What can hang from each mark
K607: K303 K627 K876
K303: K474
K726: K607
K356: K169
K368: K169
K169: K13 K356 K368
K13: K169
K627: K418 K607
K418: K627
K876: K169
K783: K607 K806
K474: K303 K368

Each row was made from one small tree. The marks that hang from a mark follow it in brackets, in the order of their numbers. Every link used is in the known rows. Write each row's tree.
In the rows, 128 means zero.
Known rows
K474(K303 K368(K169(K13 K356))): [144 135 139 136 130 134 114 130 130 122 153  96 168 122 141 138 126 119
  95 118 123 121 119 105 119 135 124 120 115 144]
K474(K303): [136 132 132 130 131 122 130 123 134 131 130 115 152 133 143 141 136 131
 116 123 128 124 126 120 130 127 120 125 118 143]
K627(K607(K876)): [139 122 130 129 139 132 133 121 136 130 137 135 154 106 137 147 112 137
 116 144 126 134 129 132 129 134 121 130 120 127]
K783(K607 K806): [138 100 124 135 134 131 135 123 134 129 154 140 141 117 133 140 120 133
 103 111 132 128 127 114 121 136 112 133 117 126]
K13(K169(K368)): [136 114 136 131 138 114 128 117 135 127 155 151 147 108 145 143 112 126
 111 138 121 133 128 113 130 138 117 134 130 147]
K303(K474(K368(K169(K13)))): [135 118 140 130 134 134 117 129 132 122 169  93 167  99 144 135 122 114
  97 126 118 125 127 108 119 133 117 132 122 137]
K627(K418 K607(K303(K474(K368)))): [132 103 141 118 127 118 122 136 135 116 150   4 177 113 140 139 112 128
  83 162 124 123 131 117 125 124 112 124 117 138]
K303(K474): [132 112 130 129 131 125 135 125 132 133 143 118 154 123 142 138 123 124
 124 124 123 123 131 128 126 130 116 134 118 132]
K303(K474(K368(K169(K13 K356)))): [139 115 138 136 131 136 118 133 130 125 167 100 169 110 141 136 115 112
  99 119 118 121 125 110 115 137 120 129 117 134]
K418(K627(K607(K303(K474) K876))): [137 114 131 115 126 118 140 124 134 123 132  76 154 123 143 144 118 137
 118 156 128 120 131 131 134 127 115 131 121 129]
K607(K876(K169(K368))): [138 131 141 131 145 116 128 121 137 128 157 153 157  89 145 141 112 127
 117 138 118 146 133 114 133 142 122 136 129 140]
K169(K13 K356 K368): [134 109 141 142 139 134 123 128 132 131 153 172 136 132 132 145 116 136
 120 129 125 134 126 113 116 137 125 133 127 132]
K13(K169(K356 K368)): [140 111 135 137 136 118 129 121 133 131 153 156 151 119 143 143 107 123
 117 129 122 128 127 116 126 142 121 131 125 143]
K13(K169): [138 121 128 131 137 122 133 120 135 132 144 142 151 117 143 139 111 122
 113 129 123 125 125 118 132 138 120 126 125 144]
K607(K303 K627): [136 129 125 127 130 119 130 124 135 131 125  90 132 143 133 137 121 121
 126 150 125 125 124 115 136 126 123 129 128 148]
K726(K607): [138 130 132 139 136 121 133 127 139 139 141 153 145 133 135 143 122 137
 130 124 129 132 126 120 126 130 117 124 121 133]
K368(K169(K356)): [142 135 120 142 139 131 127 126 130 134 141 123 160 118 137 133 116 116
 114 116 121 120 122 122 123 142 130 123 114 136]
K876(K169): [137 133 129 132 145 121 130 128 133 133 144 121 156 107 140 134 113 126
 112 123 123 137 129 118 130 139 120 124 127 141]
K607(K303(K474) K627(K418)): [135 117 132 123 121 119 130 131 135 122 135  42 155 139 137 132 117 122
 113 159 118 119 124 107 136 126 118 127 120 141]
K726(K607(K627)): [143 133 129 136 129 124 131 124 142 137 137 142 135 138 133 143 123 134
 136 137 127 134 121 112 131 127 114 127 125 137]
K607(K303 K627 K876(K169(K13))): [138 138 137 128 134 125 125 127 135 127 143 121 142 122 133 134 102 122
 114 157 120 137 124 101 138 136 128 126 135 144]
K169(K13 K356): [135 116 131 143 137 141 128 131 132 136 142 163 141 138 129 142 114 132
 124 119 126 129 124 118 118 138 128 126 122 130]
K783(K607(K303 K876(K169))): [134 128 138 125 136 112 132 129 130 126 152  78 163 103 140 129 101 125
 106 145 126 136 128 111 134 136 123 123 125 135]
K783(K607(K303 K627(K418)) K806): [141 105 126 130 124 124 130 129 137 118 145  69 142 131 126 134 113 132
  97 143 128 126 120  92 130 132 115 127 119 135]
K474(K303 K368(K169(K13))): [140 136 142 130 133 130 113 127 133 119 156  90 163 110 145 138 132 122
  88 125 122 126 121 102 123 130 120 124 122 148]
K368(K169(K13 K356)): [139 130 127 145 139 140 123 129 128 132 148 152 153 124 131 134 109 123
 109 117 122 124 120 112 118 143 131 121 119 132]
K356(K169(K13)): [130 129 129 135 145 131 123 124 131 131 147 177 146 114 129 135 109 128
 104 127 123 142 126 108 123 138 128 124 124 139]
K627(K418 K607(K876)): [140 120 131 130 139 135 130 127 139 124 140 110 166 102 135 144 108 141
 107 154 122 136 125 121 130 137 122 125 116 126]
K418(K627(K607(K303))): [136 122 125 122 134 119 135 126 133 126 121  74 138 135 136 142 121 144
 112 150 134 124 126 124 131 125 117 123 126 138]
K418(K627(K607(K303 K876))): [140 126 128 121 135 121 138 122 137 126 125  93 143 127 138 146 118 142
 122 158 130 127 126 127 135 130 121 128 124 135]
K418(K627): [139 127 124 129 140 129 137 122 140 131 129 125 134 131 140 142 134 137
 140 124 128 129 124 121 132 133 118 133 125 139]

Which tree is each row?
[145 130 128 130 133 137 130 123 145 126 136 117 150 115 135 140 119 127
 134 155 116 135 120 108 140 137 125 133 120 136]  K607(K627(K418) K876)
[138 121 133 122 120 121 132 127 139 123 136  63 159 129 139 135 114 119
 124 165 115 122 126 110 141 130 124 133 118 137]  K607(K303(K474) K627(K418) K876)
[141 120 130 133 131 128 122 130 132 127 158  75 178 106 145 135 120 105
 104 116 118 118 128 121 120 137 120 130 111 137]  K303(K474(K368(K169(K356))))
[133 128 135 124 130 108 135 128 130 130 147  89 172 108 145 131 104 114
 108 140 119 126 135 122 136 135 123 128 122 138]  K607(K303(K474) K876(K169))
[136 108 128 131 131 121 138 122 135 127 149 125 145 119 133 139 112 127
 107 129 131 124 130 115 128 136 120 134 116 128]  K783(K607(K303 K876) K806)
[148 127 131 134 140 131 128 134 135 125 145 102 185  97 135 138  90 136
  95 142 120 138 125 117 129 146 126 116 116 125]  K627(K418 K607(K876(K169(K356))))
[137  93 126 123 114 118 136 125 131 123 150  75 140 135 134 135 118 123
 102 134 129 117 127 107 128 126 109 136 120 130]  K783(K607(K303(K474) K627) K806)
[134 120 130 128 135 120 127 134 133 123 133  55 160 124 131 137 106 140
  91 160 128 126 126 118 127 129 123 116 119 137]  K627(K418 K607(K303))
[146 140 132 134 130 125 117 127 133 125 146  70 176 117 146 138 133 113
  98 117 122 117 122 115 124 134 122 122 111 149]  K474(K303 K368(K169(K356)))
[137 122 132 126 133 123 121 126 134 124 160  63 172  95 149 135 126 108
 102 124 117 121 129 117 125 133 115 133 117 141]  K303(K474(K368(K169)))
[136 124 132 126 135 123 130 130 136 123 134  74 165 116 134 140 102 137
  99 166 124 130 127 120 133 134 126 121 118 132]  K627(K418 K607(K303 K876))
[141 134 131 127 129 125 130 126 141 125 130  79 148 130 133 137 113 124
 128 165 118 129 122 106 142 133 128 129 121 143]  K607(K303 K627(K418) K876)
[145 126 138 122 143 118 130 120 138 119 149 124 154  89 145 146 113 147
 111 151 125 147 130 116 134 138 113 132 132 134]  K418(K627(K607(K876(K169(K368)))))
[142 136 129 120 138 114 135 126 134 123 132  85 156 108 141 139 106 140
 106 154 129 134 128 121 139 135 120 121 129 138]  K418(K627(K607(K303 K876(K169))))
[143 124 126 124 138 133 139 120 140 127 130 125 144 111 140 149 122 146
 131 144 129 134 125 128 133 134 117 132 123 128]  K418(K627(K607(K876)))
[138 119 139 116 120 120 127 123 140 125 144  57 155 121 144 142 125 108
 124 157 118 124 130 118 137 125 117 142 123 145]  K607(K303(K474(K368)) K627 K876)
[142 144 135 127 132 121 117 124 135 122 148  66 170 106 150 137 137 115
  96 125 122 123 123 111 128 130 118 126 117 152]  K474(K303 K368(K169))
[141 130 132 128 142 124 130 125 134 129 145 122 169  89 140 141 101 134
 104 142 124 140 130 125 131 140 120 123 124 129]  K627(K607(K876(K169)))
[141 143 131 125 132 115 130 124 136 130 135  96 151 118 138 134 107 117
 120 155 120 135 127 110 143 135 126 127 130 147]  K607(K303 K627 K876(K169))
[142 109 126 127 122 124 137 120 137 124 146 112 135 126 131 139 114 125
 115 142 129 126 125 107 133 133 118 137 121 132]  K783(K607(K303 K627 K876) K806)
[132 111 134 121 125 117 135 126 130 128 138  82 163 117 141 142 108 129
 106 155 125 120 135 134 129 127 119 129 118 128]  K627(K607(K303(K474) K876))
[128 121 139 134 145 123 118 121 132 125 158 183 142 104 131 139 111 131
 100 137 121 147 130 102 121 137 125 131 128 142]  K356(K169(K13 K368))
[137 114 139 118 120 118 123 133 140 118 146  10 162 127 140 135 123 115
 110 161 117 123 125 103 135 124 114 132 121 148]  K607(K303(K474(K368)) K627(K418))
[152 144 136 135 133 122 128 129 147 127 150 125 168 108 135 135 103 134
 121 149 118 145 119  96 141 139 118 120 123 135]  K726(K607(K627(K418) K876(K169)))
[138 135 128 125 128 122 133 120 138 133 126 108 137 134 135 140 118 119
 136 156 122 127 126 119 141 130 128 133 125 144]  K607(K303 K627 K876)
[147 132 129 123 143 126 136 123 138 124 137 117 158  96 143 142 111 143
 115 140 127 140 127 121 136 139 116 125 128 130]  K418(K627(K607(K876(K169))))
[149 115 128 129 131 128 135 121 139 124 159 141 150  97 135 136 107 127
 106 127 125 141 124 100 135 142 113 135 124 128]  K783(K607(K627 K876(K169)) K806)
